What can hang from each mark
bufos: subor zakegu
gasiv: voge
bulet: gefo tisula
beko: subor
subor: beko bufos bulet gasiv sifo
zamab: sifo
voge: gasiv
sifo: zamab

Every row comes from one small tree of marks. Brackets hold a mark, then the marks that hang from it, in alphabetical order. Every link used is in the known rows. Which tree was each row made from?
Known rows
[bufos [subor beko gasiv] zakegu]: [-2.79,-0.68,0.57,-0.35,-1.92,0.46,0.68,-0.38,0.44,-2.67,-3.45,-2.16,0.09,-4.32,-2.88,-4.42,-1.44,-1.95,1.45,2.27,-0.52,6.76,-0.30]
[beko [subor bufos]]: [-2.14,-2.74,0.14,-1.11,-0.39,1.18,-0.96,0.92,-0.48,-2.71,-2.58,-0.79,-0.56,-0.79,-4.09,-1.49,-2.39,-2.56,-1.17,-1.79,-0.41,4.06,-2.37]
[bufos [subor [bulet tisula] sifo] zakegu]: [-0.74,-0.51,2.10,-4.41,0.21,1.46,0.36,1.82,1.01,-3.93,-0.73,-5.46,3.84,-2.23,-3.70,-3.47,-0.58,-1.64,-0.76,1.96,-2.79,6.78,-0.78]
[voge gasiv]: [-0.77,-4.09,1.23,-1.90,-1.90,2.23,-0.78,0.75,0.41,-1.84,-0.80,1.31,0.48,-1.76,1.13,-1.99,-2.13,-0.26,-0.39,-2.71,2.70,3.28,2.42]
[subor beko [bufos zakegu] bulet sifo]: [-2.41,-3.26,2.51,-0.90,-4.02,0.25,-1.15,0.18,0.85,0.00,-1.09,-2.67,0.27,-1.58,-5.74,-2.07,-0.72,-3.71,1.18,-0.64,-4.40,3.59,-2.68]
[subor [bulet gefo tisula] [sifo zamab]]: [-0.26,-5.72,2.90,-4.84,-0.48,1.53,-0.05,1.16,1.53,-2.49,4.73,-0.11,-1.44,-2.19,-2.95,-2.00,0.24,0.87,1.40,-2.23,-3.06,2.82,-2.72]
[beko [subor [bufos zakegu] gasiv]]: [-2.36,-2.68,-0.36,-1.76,-0.95,-0.20,-0.47,1.13,-0.65,-2.92,-4.16,-2.21,-0.98,-0.86,-6.40,-2.71,-2.40,-1.86,0.74,-0.07,-1.10,6.47,-2.50]
[subor sifo]: [-0.17,-3.76,1.26,-1.34,-0.12,1.63,-0.97,0.09,0.58,-1.19,1.82,-0.73,1.28,-0.76,-1.52,-1.92,-0.78,-0.76,0.60,-1.70,-2.08,2.90,0.70]
[subor beko bufos gasiv [sifo zamab]]: [-2.07,-6.80,0.77,-1.34,-4.74,0.29,-1.84,-2.38,0.23,-1.53,0.21,4.93,-4.68,-4.42,-5.22,-2.66,-1.71,-0.95,4.17,-3.47,-4.94,2.67,-0.92]
[subor bufos bulet [gasiv voge] sifo]: [-1.62,-6.38,1.77,-4.04,-3.74,-1.11,-1.66,-0.42,0.33,-1.76,-0.85,-0.74,-0.67,-2.79,-7.37,-2.50,0.23,-0.37,1.87,-0.09,-3.71,5.43,-0.91]
[gasiv voge]: [-0.61,-1.30,1.62,-0.29,-0.30,1.31,0.01,1.18,0.03,-3.53,-1.28,-1.09,0.07,-0.75,-2.03,-2.55,0.18,0.21,-0.98,-1.32,0.60,2.83,-1.31]
[beko subor]: [-1.33,-2.26,0.22,-0.96,1.75,1.97,0.11,1.19,-0.14,-2.25,-0.88,-1.46,0.75,-0.50,-1.70,-1.88,-1.53,-2.16,-0.96,-1.11,-0.69,3.89,-1.88]
[bufos [subor bulet gasiv]]: [-2.43,-4.18,1.54,-4.31,-0.56,0.47,-0.53,0.23,0.69,-1.77,-1.60,-1.97,0.91,-3.90,-2.05,-3.31,-0.31,-0.41,0.99,1.76,0.53,6.65,-0.50]
[bufos zakegu]: [-0.96,-0.12,1.76,-0.79,0.08,1.16,0.08,2.56,0.28,-2.26,-1.78,-4.11,1.17,1.20,-1.92,-2.67,-1.00,-0.61,-0.13,-0.43,0.95,3.64,-1.78]
[beko [subor bufos bulet gasiv]]: [-2.56,-5.55,0.56,-3.51,-1.37,-0.03,-1.16,0.59,-0.23,-1.14,-2.49,-1.95,-1.20,-1.80,-5.19,-2.08,-1.29,-2.33,0.84,-0.32,-1.32,5.79,-3.07]
[bulet gefo tisula]: [0.11,-1.93,1.54,-1.06,-1.45,2.27,0.10,1.00,0.75,-4.41,3.15,-2.51,-1.73,-0.65,-0.95,-2.75,-1.51,0.35,-1.08,-0.60,1.48,2.56,-0.78]
[bufos [subor bulet sifo]]: [-1.76,-3.83,1.81,-3.89,0.41,1.24,-0.58,0.09,1.20,-1.62,0.12,-2.33,3.39,-3.42,-1.89,-2.12,-0.28,-1.18,0.11,0.53,-1.68,5.75,0.18]
[bulet tisula]: [0.79,-0.77,1.89,-1.73,-0.91,2.66,-0.52,1.55,0.16,-4.42,1.48,-2.29,-0.60,-0.08,-0.13,-2.91,-1.59,-0.19,-1.25,-1.96,0.09,1.81,-1.08]
[subor bufos [gasiv voge] sifo]: [-1.11,-4.93,0.46,-2.35,-3.33,-0.65,-1.59,-1.12,-0.21,-3.33,-1.38,0.86,-1.40,-2.57,-6.82,-2.72,-0.80,0.01,1.79,-0.74,-3.15,4.95,0.42]
[beko [subor bufos [bulet gefo]]]: [-3.15,-4.81,1.10,-2.11,-0.66,0.23,-0.35,1.05,0.37,-1.44,-0.97,-2.52,-0.84,-0.92,-4.77,-1.13,-1.39,-2.13,-0.72,-0.50,0.36,4.99,-3.51]
[zamab sifo]: [0.24,-2.77,1.74,-2.30,0.14,0.42,-0.75,-0.07,0.14,-0.80,0.94,-0.64,1.10,-4.83,0.06,-1.15,-1.42,1.08,-0.13,-2.15,0.30,3.10,-1.13]
[bufos [subor beko [bulet tisula]] zakegu]: [-1.82,1.05,2.26,-2.04,-1.48,1.98,0.86,1.29,0.97,-3.48,-1.94,-4.61,1.69,-3.04,-1.96,-3.92,-0.95,-3.18,-0.73,1.71,-1.42,5.35,-2.71]
[bufos [subor beko bulet]]: [-3.15,-2.31,2.39,-1.26,-1.45,1.81,-0.05,-0.17,1.11,-1.10,-1.24,-1.21,0.95,-4.39,-0.45,-2.89,-0.52,-2.78,0.03,0.56,-0.53,4.24,-1.41]
[beko [subor sifo]]: [-0.80,-3.31,-0.33,-1.52,1.56,1.96,-0.08,0.39,0.08,-1.55,1.15,-0.61,1.91,-1.21,-2.93,-1.74,-1.30,-2.42,0.03,-1.55,-3.57,4.25,-0.10]
[subor bulet gasiv sifo]: [-0.77,-6.72,1.84,-4.53,-1.70,0.21,-1.07,-0.17,0.79,0.38,2.40,-1.79,0.49,-1.85,-3.42,-2.51,0.32,-0.47,2.67,0.25,-3.17,4.90,0.20]

Which tree is each row?
[-3.65,-3.29,2.78,0.10,-4.66,-0.18,-0.26,0.79,1.03,-0.45,-1.16,-3.04,-2.25,-1.26,-4.69,-2.18,-1.15,-2.54,0.67,0.44,0.08,3.76,-4.01]  [subor beko [bufos zakegu] [bulet gefo]]
[-2.31,-1.83,-0.44,-1.45,-0.94,-0.50,0.35,1.22,-0.70,-4.22,-5.06,-2.50,-0.74,-1.20,-7.83,-3.13,-1.36,-1.61,0.07,0.49,-1.32,6.99,-2.85]  [beko [subor [bufos zakegu] [gasiv voge]]]
[-2.28,-2.51,3.19,-2.72,-2.11,0.02,-1.12,2.58,0.39,-1.46,-3.21,-4.28,0.21,1.08,-4.77,-1.86,-1.01,-1.39,-0.44,-0.69,0.59,4.32,-3.74]  [subor [bufos zakegu] bulet]
[-1.41,-3.27,-0.08,-2.94,-0.39,0.25,-0.04,-1.28,0.37,-3.93,-1.38,0.13,1.36,-5.23,-4.26,-3.64,-0.30,0.04,1.25,1.36,-2.22,7.22,1.94]  [bufos [subor [gasiv voge] sifo]]
[-2.70,-2.34,1.02,0.51,-5.08,0.00,-0.92,-0.47,-0.12,-1.57,-3.19,-1.16,-3.31,-2.26,-4.79,-3.55,-2.05,-2.23,2.24,-0.42,-0.91,4.09,-1.78]  [subor beko [bufos zakegu] gasiv]
[-2.13,-2.22,0.70,-0.03,-1.29,2.12,-0.28,-1.72,0.85,-1.93,-0.04,0.68,1.61,-4.86,-1.33,-2.86,-1.28,-2.66,0.66,-0.18,-2.80,4.38,1.56]  [bufos [subor beko sifo]]
[-3.24,-6.45,0.40,-3.18,-1.90,-0.57,-0.57,0.27,0.13,-1.13,-1.19,-1.85,-1.97,-2.33,-5.79,-2.04,-1.30,-1.43,0.98,0.63,-0.47,6.69,-2.74]  [beko [subor bufos [bulet gefo] gasiv]]
[-2.90,-3.73,1.45,-2.15,-2.62,1.06,-0.17,-1.16,0.93,-0.97,-1.34,-1.05,-0.20,-5.24,-1.34,-3.64,-0.46,-2.21,1.75,1.45,-1.01,5.62,-0.75]  [bufos [subor beko bulet gasiv]]
[-2.50,-4.93,0.95,-2.85,-2.32,0.76,-0.39,-1.98,1.12,-0.40,0.36,-0.50,0.89,-6.25,-2.82,-3.53,-0.32,-2.30,2.65,1.58,-3.74,6.14,0.79]  [bufos [subor beko bulet gasiv sifo]]
[-2.27,-1.06,0.23,-0.92,0.29,0.59,-0.31,2.01,-0.46,-3.06,-4.02,-2.79,0.35,0.31,-4.98,-1.79,-2.56,-2.60,-1.08,-1.09,-0.50,5.24,-3.28]  [beko [subor [bufos zakegu]]]
[-1.12,-4.44,1.61,-0.27,-1.14,2.14,-0.51,-1.09,0.83,-1.00,1.91,3.52,-1.86,-3.16,-1.61,-2.10,-0.64,-1.37,2.59,-3.54,-4.55,0.88,-1.05]  [subor beko [sifo zamab]]
[-1.27,-2.48,1.32,-1.46,-1.98,0.11,-1.32,1.00,0.18,-2.30,-1.83,-2.35,0.84,0.09,-5.61,-2.01,-1.75,-1.56,0.23,-1.54,-1.97,4.32,-0.59]  [subor [bufos zakegu] sifo]
[-2.37,-4.65,2.42,-2.71,-2.60,-0.80,-0.79,1.30,1.14,-0.98,0.23,-4.42,0.62,-0.34,-6.56,-1.59,-0.63,-1.07,0.98,0.49,-1.43,5.59,-2.30]  [subor [bufos zakegu] [bulet gefo] sifo]
[-2.34,-5.04,2.44,-0.95,-4.50,0.79,-1.91,-1.14,0.86,0.56,0.87,-0.07,-0.92,-2.68,-4.13,-1.72,-0.86,-3.35,1.19,-1.72,-4.27,2.29,-1.80]  [subor beko bufos bulet sifo]
[-2.06,-4.58,-0.66,-1.92,-1.10,0.53,-1.08,0.14,-0.73,-2.55,-2.50,-0.30,-1.79,-1.82,-4.94,-2.32,-2.40,-1.89,0.47,-1.10,-0.99,5.26,-1.52]  [beko [subor bufos gasiv]]
[-2.78,-5.34,2.81,-1.99,-3.02,-0.12,-1.26,1.03,0.96,-1.06,0.04,-2.22,-1.71,-0.76,-3.58,-1.27,-0.96,-0.47,-0.09,-0.75,2.07,3.75,-2.85]  [subor bufos [bulet gefo]]
[-1.81,-5.32,0.25,-4.29,0.45,0.73,-0.52,-0.69,0.59,-3.12,-0.51,2.48,-0.12,-4.95,-2.74,-3.09,-0.92,0.59,2.88,-0.89,-2.69,6.01,1.07]  [bufos [subor gasiv [sifo zamab]]]
[-1.68,-3.64,1.86,-2.57,-1.09,0.09,-1.25,1.27,0.30,-2.89,-1.79,0.98,-1.10,0.06,-6.21,-1.79,-1.68,-0.02,1.52,-3.26,-2.94,3.62,-2.71]  [subor [bufos zakegu] [sifo zamab]]
[-1.14,-7.96,2.12,-5.61,-0.72,0.12,-0.93,0.05,0.99,0.24,1.94,1.21,-1.46,-2.66,-3.43,-2.42,0.61,0.59,3.87,-1.89,-3.96,4.11,-1.39]  [subor bulet gasiv [sifo zamab]]
[-2.77,-6.13,1.90,-1.02,-4.24,0.12,0.02,-1.11,1.19,0.89,2.31,-1.47,-3.04,-3.94,-2.00,-3.11,0.09,-1.44,2.91,1.20,-0.16,3.89,-1.25]  [subor beko [bulet gefo] gasiv]
[-1.50,-0.95,2.26,-1.97,-2.05,2.73,0.04,0.25,0.92,-3.09,-0.19,-1.96,0.47,-4.24,-0.49,-3.32,-0.75,-2.67,-0.84,0.52,-1.13,3.82,-1.93]  [bufos [subor beko [bulet tisula]]]
[-3.11,-0.37,2.16,-1.17,-1.16,1.22,0.66,1.20,1.12,-1.45,-3.10,-4.12,2.16,-3.02,-2.07,-3.43,-0.49,-2.89,0.11,1.77,-0.62,5.43,-2.49]  [bufos [subor beko bulet] zakegu]
[0.01,-4.82,1.84,-2.92,-4.31,1.61,-0.55,-1.52,0.81,-0.76,3.97,-1.07,-1.27,-4.45,-2.87,-3.79,-0.16,-2.31,2.50,0.15,-5.68,3.20,-0.28]  [subor beko [bulet tisula] gasiv sifo]
[-1.99,-3.72,-0.97,-2.51,-0.82,-0.23,-0.50,0.44,-0.43,-2.39,-2.56,-2.47,0.23,-1.41,-7.47,-2.51,-2.24,-2.37,1.62,0.31,-3.85,6.90,-1.14]  [beko [subor [bufos zakegu] gasiv sifo]]
[-0.64,-3.25,2.90,-3.07,-1.71,1.59,0.05,1.52,1.14,-2.53,3.16,-3.89,-0.61,-0.65,-1.00,-2.37,-0.29,-0.24,-0.78,0.12,0.75,3.11,-2.48]  [subor [bulet gefo tisula]]
[-2.18,-3.49,1.02,-3.06,0.13,-0.03,-0.48,1.78,0.24,-1.08,-2.15,-3.46,2.01,-0.52,-6.82,-1.46,-1.29,-3.44,-0.03,-0.49,-3.84,6.06,-3.15]  [beko [subor [bufos zakegu] bulet sifo]]
[-1.60,-2.14,-0.10,-2.97,-0.18,0.18,0.13,0.26,0.40,-2.92,-2.05,-2.80,2.67,-3.44,-4.40,-3.93,-1.21,-0.66,1.87,2.39,-2.03,8.33,1.34]  [bufos [subor gasiv sifo] zakegu]
[-3.12,-3.62,2.29,-1.36,-5.41,-0.62,-0.94,0.09,0.34,-0.25,-2.68,-2.77,-2.46,-1.94,-5.60,-3.41,-0.96,-2.64,2.19,0.51,-1.44,4.63,-3.56]  [subor beko [bufos zakegu] bulet gasiv]
[0.08,-4.50,2.45,-3.78,-1.52,1.53,-0.07,0.80,1.42,-2.05,5.09,-3.54,0.49,-1.81,-2.47,-2.21,-0.16,-0.37,-0.08,0.08,-2.46,3.36,-0.59]  [subor [bulet gefo tisula] sifo]
[-2.12,-4.00,-0.10,-1.16,-2.46,1.12,-0.35,-2.49,0.63,-1.70,0.05,1.05,0.29,-6.30,-2.08,-3.80,-1.32,-2.04,2.37,1.17,-3.50,5.69,2.07]  [bufos [subor beko gasiv sifo]]
[-2.13,-1.97,1.41,0.73,-3.90,0.74,-1.08,-0.62,0.37,-1.45,-1.15,-1.04,-0.59,-1.68,-5.33,-2.29,-1.98,-3.19,1.11,-1.21,-3.78,3.02,-0.93]  [subor beko [bufos zakegu] sifo]
[-0.64,-4.23,-1.03,-1.92,0.70,0.42,0.48,-0.44,-0.24,-2.81,-0.35,-0.63,0.69,-3.03,-5.58,-2.80,-0.38,-1.53,1.21,0.14,-4.32,5.99,0.14]  [beko [subor [gasiv voge] sifo]]
[-0.89,-5.83,2.88,-4.26,0.70,1.12,-0.90,1.16,1.12,-0.19,1.85,0.97,0.09,-1.38,-2.25,-1.39,0.53,-0.08,2.03,-3.18,-3.48,2.59,-2.20]  [subor bulet [sifo zamab]]
[-2.96,-5.49,2.21,-1.65,-5.63,-0.11,-1.67,-1.08,0.39,-0.01,-1.35,0.17,-3.46,-2.98,-3.79,-2.76,-1.18,-2.32,2.23,-0.75,-1.62,3.54,-2.56]  [subor beko bufos bulet gasiv]
[-1.12,-5.19,0.01,-3.82,0.42,0.18,0.52,0.19,0.16,-1.39,0.19,-2.08,1.27,-2.88,-5.77,-2.57,0.69,-1.86,1.37,0.84,-4.98,6.57,-0.91]  [beko [subor bulet [gasiv voge] sifo]]
[-0.46,-1.68,2.94,-1.24,-3.04,2.65,-0.24,0.59,0.85,-1.56,2.09,-2.19,-1.14,-1.93,-0.17,-2.93,-0.42,-2.90,-0.31,-1.02,-1.81,1.23,-2.91]  [subor beko [bulet tisula]]
